Known rows, with every step that occurs
tugof/reze/nofe: [-43.7   5.8  -7.1  -1.3   5.7  17.2 -26.2  -1.6   1.2  -2.6 -22.8   4.4
  38.3  -7.4  58.8  39.8 -29.6 -32.8  11.0 -43.4   3.7]
tugof/kuve/sori: [-20.5  17.3 -23.6  12.7 -41.2   9.9 -16.7   0.8  29.6   7.9 -18.3 -45.8
  19.3  26.3   7.2  16.8  -7.0 -28.1  -4.4 -15.7 -19.3]
tugof/reze/nofe/kuve: [-30.8  -6.3 -15.0  34.7  29.9  31.2 -36.1  19.9   8.8 -19.1  13.5  23.6
  51.1  -2.0  36.5  47.9 -59.8 -11.4 -15.2 -50.3   3.8]
reze/sori/rulon: [-10.2  -9.6   0.5  -7.6 -27.4 -16.2  -5.2 -21.7  41.8 -27.2 -11.9 -38.8
  -4.8   0.9  -5.8  67.2  53.8   5.0 -24.1 -40.3  -6.6]
reze/sori/rulon/kizod/kuve/nofe: [ 25.2   5.7  43.4 -56.1 -45.0 -40.3 -15.7 -59.4  30.6   0.3  -7.4  -6.1
 -10.7  11.2 -24.0  32.9  62.4  -5.4 -40.7  12.0 -38.5]
rulon/kizod/reze: [ 20.8  -4.0  18.3  -7.7 -30.9   3.1 -41.9  -2.8  36.3  28.0 -11.8  11.0
  47.3  22.3   1.3  -6.3 -19.0  31.5  28.6  -2.1  15.2]
nofe/reze/sori: [  0.0 -14.7  14.5  34.8 -27.8   4.0  -6.4  16.2  32.3 -33.4  18.7   0.9
   6.9 -25.0  -5.3  40.4  14.5  12.2   5.3 -46.4  12.9]
tugof/reze/nofe/sori: [-48.4   4.6 -14.1  -6.9  24.5  18.5  -2.1  -3.9  13.9 -24.0  10.5 -13.3
  54.8 -12.3  76.2  56.0 -31.1 -42.1  -3.8 -44.8  20.9]
sori/kuve/nofe/reze: [ 55.0  18.0  24.8  54.7 -42.6   1.7 -23.8 -20.4 -17.1  15.4 -13.7  18.2
  15.1   4.2 -25.9  43.7  32.9  -8.3 -24.2  19.1 -14.4]
rulon/kizod/kuve/nofe/reze: [ 62.1  12.1  43.2   7.7 -44.4 -13.5 -30.3 -18.9  16.4  18.7  25.6  42.7
  23.3   5.7 -15.6   7.3   9.5  17.7  -1.0  27.2  -5.9]
reze/sori/kuve: [-19.7  -1.3   4.3  18.8 -51.7  14.4 -16.9 -19.8  15.4 -10.0 -23.1 -18.4
 -15.6  -3.2 -26.6  26.6  53.7 -19.4 -39.6 -19.9 -36.9]
sori/reze: [ 24.4  -2.0 -15.3  45.7 -29.4  26.0 -13.6 -11.7   6.6  18.2  -5.0   2.6
  45.4  -8.6  -1.3   7.0   5.9  -9.4  10.9  -8.6 -17.0]
rulon/kizod: [  6.4   4.3  -2.3  18.5 -54.9  30.8 -33.4  10.3  15.3  23.7   3.0  -6.4
  35.4  22.6  15.1  21.0  -2.1  25.7  21.7   0.1  12.0]
kuve/sori/rulon: [ 17.0  23.5   5.7  -4.5 -50.4 -28.6  -1.1  -9.4  50.5  -6.8 -18.7 -46.0
   6.0  27.5  -8.2  61.2  31.2   4.4 -25.4 -13.0  10.4]
kuve/nofe/sori: [ 10.4  22.5 -15.7   4.1 -25.8  -3.0   9.8   0.9  13.6 -17.6  -6.8 -21.6
  57.6  16.0  36.0  70.4  17.8 -14.6 -27.0  -9.7  -2.2]
tugof/kuve: [-20.4  -4.4 -44.7  31.6 -18.7  34.6 -33.7 -10.1  15.0  10.8  -4.3 -29.0
  30.3  19.7  19.9  20.7   4.6 -11.9   6.9 -22.7 -22.7]
rulon/kizod/reze/sori/kuve/nofe: [ 20.6   8.0  58.4 -31.0 -47.4 -16.6 -33.4 -45.4  -3.2  28.2 -55.8  10.1
  13.5   8.4 -37.5  -0.8  27.4 -19.6 -17.8  25.3 -41.4]
kuve/nofe/reze/sori/rulon: [ 34.7  -2.3  37.6   6.7 -18.2 -39.1   1.2 -25.1  14.9 -24.9  -8.7 -11.5
   4.3 -12.8 -12.9  83.6  49.5  -0.4 -17.7 -20.2   1.6]
sori/kuve: [  8.8  10.3 -11.8  39.6 -51.9  25.6 -32.1 -16.4  10.5  14.4 -16.4  -7.4
   6.0  18.2 -17.5  26.8  40.2  -2.9 -29.1  -1.2 -22.9]
rulon/kizod/kuve/nofe/reze/sori: [ 35.7   1.0  57.3 -13.7 -46.4 -24.7 -17.4 -21.1  19.3  -7.0  20.2  33.9
  -0.8 -15.3 -24.9  10.0  21.4   2.2 -10.0   8.8 -20.3]
tugof/reze: [-13.7  21.3 -15.9  17.8  -1.4  32.9 -29.7   5.8  13.9  16.8 -18.6 -16.7
  36.2  11.9  26.9  24.9  -8.3 -13.2   8.6 -24.8  11.6]

Rows
[ 42.0  19.0  34.3  -3.3 -67.2  -5.8 -14.4 -30.2  34.6  33.1  13.4  13.8
  14.9  -1.2 -33.6 -45.3  -3.6 -17.1  -4.1  32.2 -28.0] -> rulon/kizod/kuve/sori/reze
[-34.3 -11.1 -22.6   1.4 -13.1   4.6   9.6   4.4  26.1 -43.9  18.9  -5.1
  50.0  -8.6  63.2  71.1 -10.5 -15.4 -16.0 -48.2   8.1] -> reze/nofe/sori
[ 19.4  -1.0 -23.1  41.1 -11.1  26.2   8.5 -14.2  18.1  -3.9  26.3 -14.4
  59.9 -13.7  18.1  23.1   2.9 -18.4  -2.7 -11.2   0.9] -> nofe/sori/reze
[ 53.6  13.3  19.2  -6.9 -28.3  -1.3  -1.9 -51.2   6.1  25.3  29.7  18.5
  54.0  -4.6  -0.4 -10.1  10.7 -29.1 -20.5  43.2 -30.7] -> rulon/kizod/kuve/nofe/sori/reze
[ 35.8   8.7  -0.7  63.3 -29.7  11.9  -8.1  18.5  27.4  -2.5  16.1   5.0
  46.7   2.2 -34.6  11.3 -34.9  -4.4 -24.6  -9.7 -15.1] -> nofe/kuve/sori/reze
[ 16.6 -11.0  14.6  10.8   2.9 -21.4 -13.0 -45.3   2.4  -9.2  -3.0 -29.3
   4.2  -7.4  -9.2  65.7  39.7 -26.1  -9.3 -17.0 -17.7] -> tugof/kuve/nofe/reze/sori/rulon
[  4.4  11.0 -17.7  35.2 -32.8  25.2  -9.4 -20.0  22.6  -6.2  17.3 -24.6
  20.6  12.7   0.3  41.0  37.2 -11.5 -44.3  -5.0  -3.2] -> nofe/sori/kuve
[ 54.1  12.3  20.9  15.4 -31.5 -29.4 -16.9 -17.2  27.5 -11.1  13.6  38.4
  18.4  -1.9 -15.9  25.0  24.2   3.6 -26.9   1.2 -18.6] -> kizod/kuve/nofe/reze
[  8.4  -5.4  27.2   1.2 -34.6 -14.8 -21.2   3.4  33.9 -15.0  24.3  -0.4
  25.3  21.2   2.7  69.1 -36.5  17.4 -25.0 -13.5  14.1] -> reze/nofe/kuve/sori/rulon/kizod
[-21.6 -19.5  -2.1 -25.4   9.9 -24.0  -1.6  -7.7  47.6 -42.3   5.5  10.9
  60.5  -9.9  50.8  41.2 -26.2 -10.9  -8.3 -48.7  11.2] -> kizod/reze/nofe/sori
[-19.1 -22.5 -21.2  39.8  -8.6  14.5 -24.7  27.5  22.2 -39.6  20.6  30.0
  46.9   1.2  23.5  64.8 -38.6  14.3 -27.5 -51.8  -9.8] -> reze/nofe/kuve
[ 36.4  18.0 -10.2  23.8 -16.5   4.5  16.1 -24.4  -8.5   3.3  -2.4  -8.1
  72.5  -8.4  20.7  39.4   9.4 -38.1 -13.5   8.2 -19.0] -> kuve/nofe/sori/reze
[ -2.2  -9.9  21.8 -14.6 -41.6  -0.1 -18.4 -23.5  27.7   1.1   0.4 -33.9
  -1.2   9.8  -4.6  49.6  38.4  16.4  -1.1 -14.3   6.2] -> reze/sori/rulon/kizod
[-30.1  14.0  11.1  11.5 -12.9  30.0 -26.8 -27.7   1.9   9.6 -31.1 -25.0
 -10.3  -8.6 -13.9  12.1  33.0 -46.3 -26.0 -18.9 -24.6] -> tugof/reze/sori/kuve
[-38.0  10.9  -3.0   6.1  12.0  27.6 -14.1 -33.1  -4.5  -5.1   3.9 -10.1
  29.9  -9.7  46.2  40.9  -3.8 -58.6 -31.6 -20.9   0.9] -> tugof/reze/nofe/sori/kuve
[ -6.2 -17.5  -5.9  26.0 -20.1  12.8  -8.6 -18.7  -6.8  -1.2  -9.7  23.4
  49.0 -27.2  30.7  23.3 -14.9 -29.6  11.0 -25.6 -25.7] -> sori/reze/nofe
[ 34.0  19.6  15.6   3.5 -51.5 -20.5  -1.1 -27.4  48.2   4.7   1.7   9.5
  10.6  -8.8 -35.1 -28.6  14.2 -28.7 -28.6   5.3 -40.5] -> kizod/kuve/sori/reze
[ 28.5  11.9  -1.2  29.3 -28.4 -17.1 -13.1  11.0  57.7 -22.6  15.5 -25.8
  18.0  32.5 -29.7  69.9   0.7  25.9 -49.9 -22.0   9.3] -> nofe/kuve/sori/rulon
